Each row comes from the steps of one walk. Every step used is in the known rows, and no mark comes twice. Write the walk behind each row, first mark first.
Known rows
R W F T V Z: [-13  14  -2  13 -10   1   0  -5  -2  -2  -1   7   1   5 -11  -2  14  -5
  10   9   1  28 -19  -6  -6   3  12  -1  -2  -7  21   4  11  -6  10  -9
  16   3  22  11   4]
V R F T: [ -4   5   4   2  -6  10   2  19   6   6  -3  18  15 -26  10 -17  53 -10
  11   4 -12  -3 -17 -13   4   1 -19   2   3  -9   9  -6  -9 -15   7  -5
  14   9  27  -2   4]
M A: [  6   7 -15 -28  -3  15 -42  -3   0   2 -12   0   8  19   1  -6 -12   9
  13  -1  -8  -7   0  -8 -18  11  32   5  -4 -10  12   1  15  10   6   8
 -10   7  17   2   0]
M B: [  4  -1  -1 -16  -6  14 -39  13  -1 -15  -2   3   5   6   5  13 -69  -2
   8  -9 -13  12   6  -5 -18   4  -6   5  -8 -13  19  19  10   4  29  11
   3   9  18   2  -3]
V R Y: [  0   9  -8   1  -1  10  -4  18 -11   7   0  16   6 -15 -10 -10  33 -17
   5   1 -10 -15  -1 -11  -7   3 -15   8   4 -10   7  -3  17   1  13   5
  -2   4  26   5  -4]
B M A: [  7   5 -11 -21  -1  14 -48  -3   3   2   3   3   9  24  -2  15 -27   7
  15 -15 -11 -19  -2   1 -12   4  24   1  -4 -15  25   8  16  16  31  11
 -11  12   7   5 -14]
T V: [-15  18  -5  -3  -5   8 -10 -10   2   5   9  -3  -1  -9  -1  -3 -25  18
   7  -2   7   1 -14 -12  -9   2 -10  -3   0  -5   2   4  -1   3   2   5
  -1   8  11   4   2]
J Y W F: [ -2   6  -1  24 -12   6  21  22  -1 -13 -21   5  -4  11  16  23  24 -16
  20  -6   3  19  22  -5   5   7  -4  10   0  -1  -3   4  15   4  25   7
   6   1  17   0   2]
W F: [  7   6  -9  -9  -5   3  13   1   9 -15   1   8  12   2   7  10  42 -18
  11  -5  -1  21  -3  -5 -21   6   1   5  -1   1   9   5   8  17  23  11
  18   4  19  11   4]
V Z: [  0   3  -2  -4  -9   9   0  -1   3 -10  -8  12   9  -2   4   1 -41  27
   9 -12   5  23 -26  -8 -22   1  -6   8 -12  -9  12   7  -1 -19  12   7
   3   4  29  19  -3]
F T: [  0   0  -3  -7  -8   6  -1  -6   4 -11  -8  13  11   3  -1  -8 -31  17
  15  30   2  12 -21  -5  15   2  -5   7  -4  -3   7  -3  -9   0   5   5
   4   7  19  -5   4]
Y J: [  3  17  -3 -17  -7  11  -2 -17  -4 -10   3  22  10  22   8   1 -58   3
  -4  -7  -3   0   3  -6  -2   5   0   9   1  -9   6  11   0   6  -2   7
  -1  10  13   3 -10]
J Y: [  0   3   0  20 -11  10   1  19 -10 -11 -26   9   2  -1   8  11 -10   0
  12   0   7   7   2 -10  10   6  -6  12  -3  -3   6   1  12  -1  23  15
  -3   7  16  -4   0]
W F R: [  7   9 -11  -2  -5   5  18   1   8 -20   5   4   9  19   1  18  53 -25
   9 -12  -9   8  -7  -5 -22   6   2   1   6   1  10  -1   9  17  34   4
  19   3  23  21  13]
T F W R V Z: [  9  -1  -1   9  -7   9  -9  -7   2   2  14  16   4   1   2  -9 -68  14
   0  -4  -7  -8  -8   0  13   4   2   2  -2  -8   2  -2 -29 -27 -14  -5
  16   9  27   0   0]
V R W: [ -4   2   4   7 -10  11 -28   6 -14   5   4  12   2 -14  -2 -16  10 -21
   8 -11 -19 -26  -6 -11  -9   5  -3   1   9 -15  24   1  19  -2  18  -8
   4  -1  32   4   2]
F T V: [-15  12  -5   2  -7   4  -4  -7   5   0   2   4   5  -7  -8 -10 -38  27
  12  32   8  12 -23  -8  17   0  -9   0  -2  -2   0  -3 -12   1  -5   1
   1  10  12  -5   5]
R F T: [  0   8   3 -11  -5   8  15  -2  13  -4 -11  15  14   0  18  -4  47   2
  17  10   3  25 -27 -10   5   3 -10   2  -6  -7   8  -3 -18 -18   4   3
  15  13  20  -6   2]
A M B: [  5   1   6 -22  -8  11 -72  10   3  -9   6   7   9  17   6  18 -51  16
   6 -14 -17  14  -5  -3   2   5  -1  13  -6 -16  29  22  12  19  45  15
  -4  10  24   2  -3]
R V T F: [  5  -1  -8  13  -4  15  -2  -3  -1  11   6  17   8  24   8   8   5  26
   1  11   8  25 -24  -5  -7  -1   9   6  -3   1   4   1 -10 -36   0  -4
   4  18  32 -20   1]
F W Y J: [ -2  -2   0  -3 -12  14  22 -10   4  -5  13  18   5   2  14  -4 -55  11
   1 -14 -12  -5  19  -3   8   7   0   0   5  -7  -2   1  -5   1   4   0
  -5   9  18  20  -5]
W F T: [  3   4  -9  -3  -6   0  18   3  11 -16  -3  12  15   2  -1   3  31  -7
  14  22   1  29 -10  -2   1   4   0   6  -2   3   6   0  -1  14  16   7
  19   6  18   5   7]
J Y W: [ -4   4   3  21 -13  11   8  15  -6 -11 -24   5  -7  10  17  17 -14  -1
  20  -5   5   6  15  -7  11   7  -8  11  -1  -6  -2   4  12  -3  20   7
  -4   2  18  -5  -1]
A Z: [  4   6   4  -5 -10   6  14 -13   6 -12  -5   9   7  -1   5  -1 -30  32
   6  -9   2  -4 -19  -5 -30  -5   4  13 -15  -7  18   8  -1  -8   2  21
  -1   5   3  16  -3]
V T: [ -5  -6  -8  -1  -5  17  -8   4   2  -5  -6   9  15  18   2  16 -15  25
  11   9   6  30 -19  -9  -5   0   2  10  -3  -7   9   1   0  -5  12   3
  -1   7  27  -9   2]
R V T F W Y: [  1 -11  -6  23  -6  17  14   1   2  13  12  17   6  19  11   7   2  32
   0   6   4  23 -11  -3   0  -1  10   2  -1   2  -1  -3 -11 -38   0  -9
   0  19  33 -11   2]
Y W R: [ -1  -3   5  -3  -7  12 -20 -10   3 -18   4   1  -7  23  18   9 -44  15
  18 -10 -11 -11  16  -5   8   5  -1   1   4 -12  -3   4  -2   5  -8  -5
   4  -6  24  -8   1]
V R: [  0   0   0   0  -7  11 -17  14  -4   2   5  12  10 -25   1 -14   3  -8
   6  -7 -14 -22  -5 -11  -8   2 -15   4   6  -9  11  -1   5   1  16   1
   3   3  28   5   4]
F T V R: [-18  11  -3  10  -7   6  -9   7   2   8   6   6   6 -24 -13 -20 -24  19
   9  30  -1  -3 -18  -9  20  -3 -15  -1   3  -3   0  -6  -9   1  -4  -6
   2   9  16  -4   8]
M A Z: [  5   9 -11 -21  -6  13 -26  -7   5   1 -14   1   8  15  -2  -7 -20  31
   9  -5  -6 -11  -5  -5 -33   3  40  12 -14 -10  18   4  16   2  -4  16
 -12   7   3  11  -3]
T V Z: [-19  18  -5   3  -7   9  -3  -5   4   5   6   1   0 -12  -5  -3 -44  35
   5  -8  11  18 -24 -11 -16  -1 -11  -1  -7  -7   4   5  -5 -14   0   2
   0   8  17  16   0]
J Y W R: [ -5  -3   6  29 -11  12 -10  18  -8 -18 -20   4  -9  14  15  17 -33   7
  17  -5  -2  -4  25  -8  25   6  -4   9   2  -7  -5   1   8   1   5   3
  -2  -2  18 -13   2]
Y W F R V: [  3  11  -4   5  -7   7  26  -7  13 -11   9   4  -6  33  21  18  46 -14
  18 -15 -12   7   4  -1 -21   4   2  -3   8   0  -1   3  10  -6  20  -8
  14   1  31  12   9]

Write each row's walk
[ -6  -8   5  19 -11  13 -16  13 -17   5  11  10   1 -16  -2  -6  26  -9
   4 -19 -18 -20   7 -13 -12   5   1   0   9 -11  20   0  21  -1  23 -12
  -2   0  29   7   6] | V R W Y
[  6   7  -7 -16  -3  11 -35  -7   7   1   2   4   9  23  -4  14 -35  24
  11 -17  -9 -22  -6   3 -23  -2  30   6 -13 -15  30  11  16   8  23  17
 -12  12  -4  12 -15] | B M A Z
[-12  18   1  -4  -5   8  15  -3  14   5  -4   8   8  -6  12  -6  41  10
  14  11   8  26 -28 -13   7   2 -14  -3  -4  -6   3  -2 -21 -19  -4   0
  12  15  14  -5   3] | R F T V
[-22   5   0  24 -10   7  -7   7  -7  11  11   5   0 -17 -15 -14  -7  20
   6  22  -2  -1  -9 -12  19  -1  -4  -4   5  -4   5  -6   2   0   1 -15
  -2   7  16  -2   9] | F T V R W Y
[ 11  -1  -4  -3  -7   9 -16 -10  -1  -4  14  10   7  -2  -3  -3 -73  -4
   4  -2  -8 -19   3  -2  19   7  -2   3   2 -12   3  -4 -26   0  -8   0
  15   5  19  -5   1] | T F W R
[  1  -1  -2   2  -9  14  17  -5  -8 -10  12  15   7  20   8  15 -24  24
  -7 -19   0  10  20  -9  -6   5   5   7   0  -2   1   8   4   8   8   3
 -11  10  10   7  -4] | W Y J
[  2   9  -1   1 -10  12 -14 -15 -10 -12   2   3  -3  29  -3   9   2 -18
  10 -17 -15 -17 -19  -9 -14   6   9  -2  10 -11  27  -3  17  -3  30  -8
   4  -1  33  14  10] | F R W
[  3   9  -5  -2   2  12 -20  -5 -13 -16   0  17   3  32  -6   5 -42   9
  -6   3  -7  -8  15  -8  20   5   5   8   2 -10  -1   2   6  11 -21   6
   0   5  14 -12  -9] | W R Y J
[-22  18   1  14  -8   9 -27   1 -10  17  15   0  -4 -24  -9 -15  -4  -4
   4  -8  -7 -21  -8 -14  -6   2  -8  -7  10 -12  14   1  11  -1   5 -10
   2   4  20   5   4] | T V R W
[  4   6 -20   5  -1  16   5   6 -10   3   2   8  14  36 -23  32   4   4
   2   9   9  25 -19  -9  -1   1   5  12   0  -9   5  -6  -6  -5  16  -2
   4   9  24 -11   4] | V T F R Y
[ -3   7   6  -7  -9  15  36  -5  13   1   5  19   9   0  30  -1  28  -2
   5 -25  -8  12   4  -9  -1   7  -6  -4   0  -9   2   1 -14 -19   2  -1
   8  15  19  14  -5] | R F W Y J
[ 12   0  -2   5  -6   9 -12 -11   0   1  18  14   3   1   4  -8 -58   2
   1   1  -9 -18  -2   0  17   6   2   0   3  -7   1  -4 -26 -16 -13  -3
  15  10  24  -8   1] | T F W R V
[ -1  -1   5  -5  -8  14  33  -1  16   1   2  12   7  -9  31  -1  48  -2
  13 -24  -7  13  -2 -10  -7   8  -9  -6  -2  -9   4  -2 -14 -20  11   1
   9  12  23  15  -1] | R F W Y
[ -1   6   0  11 -11  15   2 -13 -16 -12  10   7  -3  41  -3  18  -4  -4
  -1 -26 -15 -12   1 -10 -11   6  16  -2  12  -9  20   0  18   2  26 -13
  -3   2  25  16   9] | F R W Y J
[-11  16 -15  10  -2  -1  20  16   5   4   4   9   9 -13 -18  -3  58 -13
   7  28   1  21  -5  -7   6   0  -6   2   2   2  -2  -4   6  14   6   0
  14   8  14   5   6] | W F T V R Y
[ -2   1   9  -4  -6  13  -9  -7   9 -15   1   3  -4  22  29  10   2   7
  19 -20 -11  -1  10  -9   4   7  -5  -2   2 -14  -2   4  -9  -7 -10  -6
  12  -2  24 -10   0] | Y W R F
[  0  -4 -14   6  -2  16  -8   6  -4   3   3  13  13  19 -15  16 -39  10
   3  17   2  18  -5  -5  22   2   4  10  -1 -12   0  -6 -15  -6  -8  -3
   6   8  25 -16  -2] | V T F W R Y
[ -9  -8   5  43 -10  17  -7  23  -5  -9 -19   8  -9  28  19  20 -16  25
  14   4   1  12  17  -6  27   2   4   8   2  -2  -7   0   8 -19  -2  -5
  -3   4  27 -23   2] | J Y W R V T
[  2  15  -9 -12  -1  10  16  -7  -5  -3  -6   8  -6  24   3  13  16  -9
  17   0   2  11   8  -6  -8   7  -5   7  -3 -12  -1   3  17  -2   9   8
  -5   1  22   1 -11] | R Y W
[ -2  -8   5  10 -12  11  -7 -10 -16  -6   3   5  -4  13   4  10  12   5
   7 -18  -4   4   3 -11 -16   8  16   0   2 -10  22   5  20   1  24  -5
  -5   1  24   5   2] | R W Y
[ -5  -9   4  14  -6  17 -17  -5   5  -9   5   6  -7  38  24  10 -27  33
  14  -1  -9   4   8  -4   8   1   6   0   4  -6  -5   3  -1 -20 -16 -13
   2   1  34 -19   2] | Y W R V T
[  6  15 -13  -4  -1  12  11  -4  -8 -10  -1   6   1  29 -11  15  26 -14
   8  -5  -6  -6 -15  -9 -10   5  -1   3   5  -6   9  -7  15   2  26   6
  -2   4  27  14   5] | F R Y
[ -5   1   8  27 -10  13   0  20  -3 -15 -23   5  -7  15  24  18   6   1
  18 -11  -1   5  20 -10  23   7  -6   7   1  -8  -4   2   2  -9   4   1
   4   1  18 -15   0] | J Y W R F
[  0  -8   4  -5  -7  12 -19  -9   9 -16   6  10   2  -5  13 -15 -69   9
  11  -2 -20 -23   3  -2  23   6  -3  -3   6 -11   3  -4 -10   0  -9   2
   8   1  27   6   1] | F W R
[  3   5 -12  14  -4  10  21   6  11 -10   7  10   9  31   7  20  70  -6
   6  -2  -7  23 -18  -4 -20   1  11   0   7   7   7  -2   8  -9  26  -4
  17  10  33  10  15] | W F R V T
[  2   7  -3  -1  -9   4  -6 -10  -5 -10  -2   8   2  13   3   6  39 -30
  11 -10  -7  13  -5  -6 -20   9  16   1   3  -9  27   7  22   7  25   0
  16  -1  26   8   3] | R W F
[ -2  -4  -4  13  -4  16  -3  -1   4   5   0  17   6  25  18   3  13  34
   6  10   3  25 -26  -6  -9  -2   8   3  -2   2   6   1   2 -37   1  -2
  -1  16  36 -13   1] | R V T
[-19  16  -3   7  -6  10 -17   7  -2  14  15   1   1 -30  -6 -14 -10   6
   4  -4  -4 -18  -8 -14  -6   0 -18  -3   7  -7   2   0   2   2   3  -2
   0   7  16   6   5] | T V R
[ -1   6  -4  -5  -9   3  22  -4  14 -14  -1   6   2  16  12  11  17  -7
  23  10  -3  24   7   0   0   5  -2   4   0  -3  -2   4   1   8  12  -2
  14  -1  21   3   3] | Y W F T
[  1   2 -12   9  -7  17 -11  -1 -12   2   6   6  11  38 -18  28  -9   1
   4   2   3  17 -22  -9  -2   2  13   8   3 -12  17  -3  -5  -7  19 -11
   8   6  30 -11   8] | V T F R W
[ -8  13 -11   3  -5  -1  17   2  12  -7   5   5   9  -6  -7   1  26   0
  11  24   6  29 -11  -5   3   2  -3   1  -1   4   1  -1  -3  14   7   3
  17   9  11   5   9] | W F T V
[ 15  11 -11  -6  -6  10  -2  -9  -8  -5  13   4   8  18 -13  17 -20 -14
   3 -11  -1 -12 -15  -7  -9   6  -1   5   4  -8  10  -3 -14   4  21   1
  13   6  20   3  10] | T F R
[  0  -6 -12  19  -8  18  -2   4 -15   2  10   4  10  37 -17  34   2  11
   1  -4   5  22 -11 -10  -4   2  15   7   3  -9  13  -3  -3  -6  22 -13
   2   6  27  -8  10] | V T F R W Y
[-21  23  -8   9  -2   9  -2   9  -5  19  13   1  -7 -16 -10  -6  12  -2
   7  -1  -3 -11   3 -12  -4   1 -18  -3   6 -11  -6  -1  12   0  -1  -5
  -4   5  16   4  -2] | T V R Y W
[-15  12  -2  32 -12   4  23  22   2  -6 -18   2  -7   4   6  18  11  -3
  20  13   9  24  16  -6  20   4  -6   6   0   1  -9   1   9   5  15   1
   6   4  10  -4   4] | J Y W F T V
[ -1   5  -3  -6  -3  13  -6 -10   0 -10   5  20   2  11   3 -10 -66   0
   2   4 -18 -18  15  -2  29   6   0   1   6 -12  -2  -3  -2   1 -19   3
   2   5  22   5 -10] | F W R Y J
[ 10  12  -7   6 -10  12   1 -15 -22  -2  19   9   4  36 -17  23 -21 -14
  -8 -22  -4 -10   3  -8  -7   8  13   4   8 -10  15   1  -4   3  18 -11
   7   6  16   3   6] | T F R W Y J
[-20  17  -6  11  -4   6   4   7   0  12   4   6  -2 -11 -15 -13  -7  11
  13  31   1   1  -6  -8  22  -2 -16   0   4  -6  -6  -6   0  -3  -7  -8
  -1   6  16  -5   2] | F T V R Y W
[  8   9  -9   9  -4   6  21   0  10 -12   9   9   4  24  11  12  71 -16
   6 -10 -11  10 -13  -3 -24   3   8  -2   7   8   8  -2   9  -4  27   0
  18   9  30  16  14] | W F R V
[  0  -8  -9   4  -6  16 -15   4   0   0   7  10  15  13  -7  13 -59  17
   5  12   0  13  -7  -4  21   2   4   8   1 -12   2  -4 -22  -7  -7  -5
  10   7  26 -16   2] | V T F W R
[-18  12  -5   7  -8   5   2  -3   6   1  -2   7   6  -9 -11 -10 -52  42
  11  27  11  26 -31  -8  12  -3  -9   1  -8  -4   1  -2 -14 -13  -6  -2
   2   9  16   5   4] | F T V Z
[ -1  17  -9  -1  -1  11  -1  13 -14   7   3  25   8  -4 -11  -9   7 -19
  -5  -1 -12 -16   9 -10   1   3 -11  10   6 -11   5   0  16   4   3   3
  -4   8  21   4 -10] | V R Y J
[ -1  -4   8   8  -6  13 -17 -11   5 -11   8   6 -12  29  27   2 -28  24
  14  -8 -13 -10  11  -3   6   4   2  -2   4  -6  -5   5   0 -17 -14  -9
   4   0  29 -13   1] | Y W R V
[ -1   6  -2   3 -10   2  -2  -8  -4 -10  -4  11   5  13  -4   1  31 -21
  13  12  -5  19 -11  -4  -3   6  15   2   1  -6  24   2  15   6  19  -4
  17   1  23   3   5] | R W F T
[-18  22 -10   8  -2   9  -7  11  -8  19  11   3  -2 -23 -16 -11  15  -1
   2   2  -1 -12  -6 -14  -4   1 -17  -2   5  -8   0  -3  12   2   1   1
  -4   8  15   5  -1] | T V R Y
[-11  13  -5   0  -8   2  21  -5  14  -7   5   1  -2  11   7   9  10  -1
  22  11   1  23   6  -2   1   3  -4   0   2  -3  -7   3  -2   9   5  -5
  14   1  16   3   4] | Y W F T V
[ -3   2   5   7 -12  13  -3 -15 -20  -6   8  14  -1  28   3   9 -15   4
  -3 -21  -5   3  13  -9  -9   8  18   2   3 -11  20   8  20   2  12  -8
  -6   4  18   5  -4] | R W Y J
[ -2 -12   1   0 -11  13  20  -4   7  -6  10  10   3 -11  14  -4 -28  13
  11 -12 -11  -4   9  -4   2   7  -4  -3   3  -5   1  -3  -2  -2  15   3
  -4   6  23  20   1] | F W Y
[  9   4  -6  -3 -10  10  17 -10  -5   4  19  17   9   4  -2   5 -59  -2
  -4 -11  -1  -5  15  -3   7   8   0   5   1  -9  -1   1 -21   2   2  -1
   6  12  11   6  -5] | T F W Y J
[  2  10  -5  -4  -8   7  22  -5  11 -17   6   0  -2  28  13  23  32 -21
  20 -17 -11   6   9  -3 -19   6   0   0   7  -5   1   3  10  11  25  -5
  15  -4  26  16   9] | Y W F R
